Each row was made from one path, in order. Every step used is in the known rows, and no mark comes twice. Write each row's path.
(in the rows, 128 means zero)
Known rows:
varizam-fuvog: [126 158 112 147 123 112 143 103 128 127 128 106 139 117  81 132 122 119
 135 127 114 125 157 119 149 155 147 113 143 155 139 155  72]
zalop-fuvog-kotel-rofu: [120 143 151 151  98 162 134 136 114 137 107  93 132 147 150 103 100 194
 148 126  97 144 121 135 156 163 124 126 153 161 143 143  86]
nese-fuvog-varizam: [128 145 156 137 111 189 137 127  84 119 203 121 127 143 122 137 147 143
 133 142 144 150 143  83 138 104  95  58 150 158  89 145  94]
kotel-rofu-zalop-fuvog: [143 161 185 160  97 164 129 139  91  81 127 109 100 163 148  90 111 154
 193 141 110 107 105 135 143 197 116 121 164 170 133  74 127]
lumip-fuvog-kotel-rofu: [130 132 175 170 105 161 122 141 145 137  87 105 124 127 137  90 107 211
 138 160 111 175 134 124 185 159 111  88 134 150 135 174  68]
nese-fuvog: [122 140 133 157 107 161 132 119 117  86 162 136 132 140 117 131 129 123
 153 138 138 155 149  92 149 130 120 103 119 156 108 106  65]
lekin-fuvog-varizam-resaf: [108 182 180  99 112 158 147 123 119 136 168  81 135 131 130 136 131 142
 125 158 145  67 169 112 137 116  78  97 173 114 118 190  99]
rofu-zalop: [140 139 174 145  99 169 110 130 130  70 123 118 111 150 134 114 134 145
 176 153 155 124  97 140 139 147 125 105 143 141 121 120 126]
lumip-fuvog-kotel: [123 126 148 139 112 171 108 120 134 128 121 135 127 140 104  96 116 191
 125 172 143 200 127 133 179 125 128 106 139 168 132 166  78]
rofu-zalop-fuvog: [141 158 166 134 104 167 121 126  83  75 153 129 105 173 125  98 122 135
 184 147 134 124  99 140 136 169 134 135 163 182 132  69 138]
rofu-lumip-fuvog-liduv: [171 160 173 124 112 147 108  95 119  73 125 125 118 116  74 103 133 131
 127 133 186 135 124  84 193 158 103 116 139 192  69 109  89]
fuvog-liduv-resaf: [160 153  95  88 110 146  97  62 165  93 116 127 133 102 121 129 154 115
 123 103 142  88 109  79 152 133 103 100 127 187 100 120 107]
kotel-rofu-fuvog: [133 156 207 172 113 127 130 118 123 100 120  82 122 124 142  91 132 160
 169 153  94 128 121 128 132 154  87  82 133 159 144 124  74]
lekin-fuvog: [120 155 156 139 132 141 117 108 151 127 168 101 146 116  95 119 122 120
 152 162 106  91 147 114 138 132 118 114 139 171 133 133  76]
zalop-rofu: [ 82 142 163 135 111 111 115  99 155 109 120  85 160 136 128  97 140 139
 173 152 130 112 154  98 121 122 151 118 162 151 123 118 101]
lumip-fuvog: [131 144 165 142 117 139 113 126 134 105 133 143 118 127 109  86 125 151
 141 181 131 164 146 108 166 145 127  96 137 177 125 111 100]
kotel-rofu-fuvog-liduv-resaf: [170 178 149 121 112 141 111  58 149  85 116 105 115  99 133 109 151 136
 143 112 110  86  98  90 148 154  60  77 128 187 115 113  79]
liduv-resaf: [151 140  86 116 123 157 105  86 178 100 123 129 128 117 138 116 140 130
 125 131 134 102 130 108 146 132 120  92 129 188 126 119 113]
kotel-rofu: [122 138 166 162 100 131 124 147 150 118  88  88 134 116 157 109 125 162
 155 129 104 110 145 104 148 163 115  97 131 133 132 145  92]
lumip-fuvog-liduv-resaf: [171 164 112  94 114 150  92  65 153  89 122 149 114 104 105 103 148 125
 124 139 143 115 121  70 178 146  90  88 129 206 101 104 101]
varizam-fuvog-kotel-rofu-zalop: [144 140 165 185 102 171 139 121 128 110  96  78 107 145 124 122 103 190
 171 127 124 132 100 158 170 181 114  98 146 120 137 184  71]
lumip-fuvog-varizam: [134 147 180 125 121 167 116 135 106 134 169 128 117 132 112  94 150 166
 124 176 139 161 141  97 151 115 101  56 168 181 103 155 122]
kotel-rofu-fuvog-nese: [129 173 231 168  91 137 154 153 114  65 123 105 123 147 158 112 123 167
 171 136 125 107 130 116 133 168  79  77 164 181 133 135  88]
rofu-kotel: [121 140 108 150  89 154 135 130 176  98 136  96 148 130 121  90 117 155
 170 131 144 130 140 129 131 142 130  96 145 158 175 131  98]
zalop-rofu-lumip-fuvog-kotel: [128 130 161 157 128 170 111  99 140 108 121 101 135 157  93  84 108 194
 139 171 182 178 136 129 187 130 140 116 162 191  99 149  74]
lekin-fuvog-kotel-rofu: [116 138 166 169 118 165 127 126 162 150 118  71 146 119 132 118 101 189
 145 146  91 115 131 127 162 151 102 103 139 143 141 186  49]
fuvog-lumip: [120 136 145 131  80 163  88 139  88  99  97 127 158 119 117 115 122 133
 133 138 146 108 130 112 118 111 125 125 187 158 113 148  99]

Which path is each row?
[154 129 150 153 124 189 117 118 135 106 124 120 122 145  94  98 106 190
 118 161 186 190 124 140 199 137 130 114 144 193  99 162  77]
rofu-lumip-fuvog-kotel
[131 148 180 161 128 139 111 100 139  80 132 106 125 143  94  68 118 152
 157 179 176 138 165 103 170 149 138 110 164 206  85  91  90]
zalop-rofu-lumip-fuvog
[132 176 197 136  83 172 148 157  74  38 149 149 111 194 145 122 116 138
 183 131 161  99 105 128 132 180 124 128 191 204 120  86 145]
rofu-zalop-fuvog-nese
[192 163 114 112 123 164  97  56 150  69 126 141 111 109  90 104 137 129
 115 127 178 106 119  80 193 156  91  96 130 224  74  97  98]
rofu-lumip-fuvog-liduv-resaf
[124 155 192 143  94 144 139 160 123  69 126 160 124 154 127 106 120 153
 148 162 159 137 151  95 167 161 115  91 167 200 115 128 113]
lumip-fuvog-nese
[162 145 165 157 121 159 117 121 126  80 135 130 113 129  90  87 116 147
 129 166 179 152 148 117 187 156 127 106 145 204  89 108  93]
rofu-lumip-fuvog
[116 154 122 147  89 140 109 119  73 115  99 113 156 112  69 127 108 119
 127 128 130  98 142 116 129 137 134 128 192 161 124 169  69]
varizam-fuvog-lumip
[ 99 161 200 145 122 109 117  79 126  94 149  84 141 143 120  83 145 142
 188 171 116 127 132 121 107 114 121 102 162 175 134 104  79]
zalop-rofu-fuvog
[138 160 185 157  65 185 102 151  43  72  95 120 124 156 132  89 102 149
 177 137 126  86  98 131 130 173 109 136 210 172 119  96 114]
kotel-rofu-zalop-fuvog-lumip
[128 171 165 106 112 128 110  85 140 114 158  97 153 102  82 131 137 108
 144 131 119  75 120  79 152 138  95 126 137 158 107 133  68]
lekin-fuvog-liduv
[161 174  93  77 111 150 108  60 124  94 140 137 127 122 115 118 141 111
 129 102 127  84 108  82 149 152 108 126 148 214 113  75 118]
zalop-fuvog-liduv-resaf
[129 157 183 143  89 160  88 121  64  81 119 119 147 126 107 100 127 134
 148 157 136 117 108 130 111 106 100 111 188 177 127 134  79]
rofu-fuvog-lumip
[152 130 147 197 111 200 140 123 126  93 124  88 124 139 129 130  97 179
 135 111 169 149 135 121 191 158 108  99 128 154  82 155  43]
nese-fuvog-kotel-rofu-lumip
[153 140 163 177 116 158 134 139 148  90 102  77 124 120 136 112 110 161
 143 115 153 100 146 119 166 171 115 102 141 164  89 135  89]
kotel-rofu-lumip
[156 143 149 169 111 183 136 132 111 106 114  81 125 149 130 109  92 188
 136 112 150 133 124 139 179 179 126 132 156 186 103 135  83]
zalop-fuvog-kotel-rofu-lumip
[115 136 139 139 130 173 117 104 151 145 153  95 156 131 100 127 111 164
 133 159 119 135 120 139 154 114 121 123 141 163 136 183  58]
lekin-fuvog-kotel
[ 90 189 221 103 103 135 146 102  98 115 148  69 128 156 153 103 149 156
 153 164 157  98 157 116 115 101  84  88 188 119 122 168 104]
zalop-rofu-fuvog-varizam-resaf
[129 158 200 172  82 155 100 133  73  91  93  97 142 117 131  93 116 155
 160 150 112 103 116 126 119 131  81 100 184 163 127 140  69]
kotel-rofu-fuvog-lumip
[120 130 148 182 102 180 136 128 124 120 113  98 133 139 148 127 103 188
 148 125 117 167 136 110 173 148 107  90 119 131 123 167  42]
nese-fuvog-kotel-rofu
[116 187 165  84  92 160 154 134  73 124 150 105 118 162 152 121 131 149
 125 139 153  95 158 112 133 133 104 122 181 132 123 146 138]
zalop-fuvog-varizam-resaf
[ 90 142 180 145 121 147 114  80 127 116 137  80 150 154 119  99 132 185
 164 162 129 168 106 146 129  97 125 110 160 166 143 160  65]
zalop-rofu-fuvog-kotel
[120 122 156 163  99 162 126 141 151 137  85  83 141 126 156 114 116 203
 138 126 113 147 126 129 156 146 118 101 135 128 134 187  74]
fuvog-kotel-rofu
[136 159 217 151 119 163 136 129  93 133 162  73 119 127 147 101 153 179
 147 152 103 126 121 110 121 127  63  42 164 159 123 161  96]
kotel-rofu-fuvog-varizam
[ 81 144 124 152  88 128 131 107 189  99 134  71 163 140 125  72 118 160
 197 143 141 115 159 115 117 131 143 101 173 157 173 119  92]
zalop-rofu-kotel
[154 129 157 179 112 181 130 130 148 110  96  68 131 132 133 120 103 196
 126 113 164 135 127 137 182 162 117 109 141 156  96 175  71]
fuvog-kotel-rofu-lumip
[116 172 169 123  93 148 150 158  89  71 148 149 136 175 139 123 115 136
 158 122 145 105 136 107 134 165 135 138 183 217 128  97 130]
zalop-fuvog-nese
[112 167 170  90  96 160 143 138 110 126 134  94 128 140 159 134 143 151
 115 140 167  95 162 109 134 115  97  96 168 103 113 193 123]
fuvog-varizam-resaf
[163 147 182 183 119 155 124 138 140  87 110 109 106 121 114  77 107 169
 141 158 154 139 156 111 194 184 106  89 141 191  93 118  85]
kotel-rofu-lumip-fuvog
[139 127 189 173  93 189 121 144 138  98  86  87 110 152 154 114 115 200
 176 139 132 141  86 154 162 169 108  93 141 117 127 168  97]
fuvog-kotel-rofu-zalop
[194 165 134 134 113 162 106  73 159  79 104 119 106 101 110  98 131 145
 123 119 157  92 128  72 203 184  75  78 129 210  77  99  85]
kotel-rofu-lumip-fuvog-liduv-resaf
[154 161 214 181  96 159 150 167 125  53 104 127 112 150 133 100 100 172
 145 144 177 112 160  97 187 194  96  84 173 209  86 125 100]
kotel-rofu-lumip-fuvog-nese
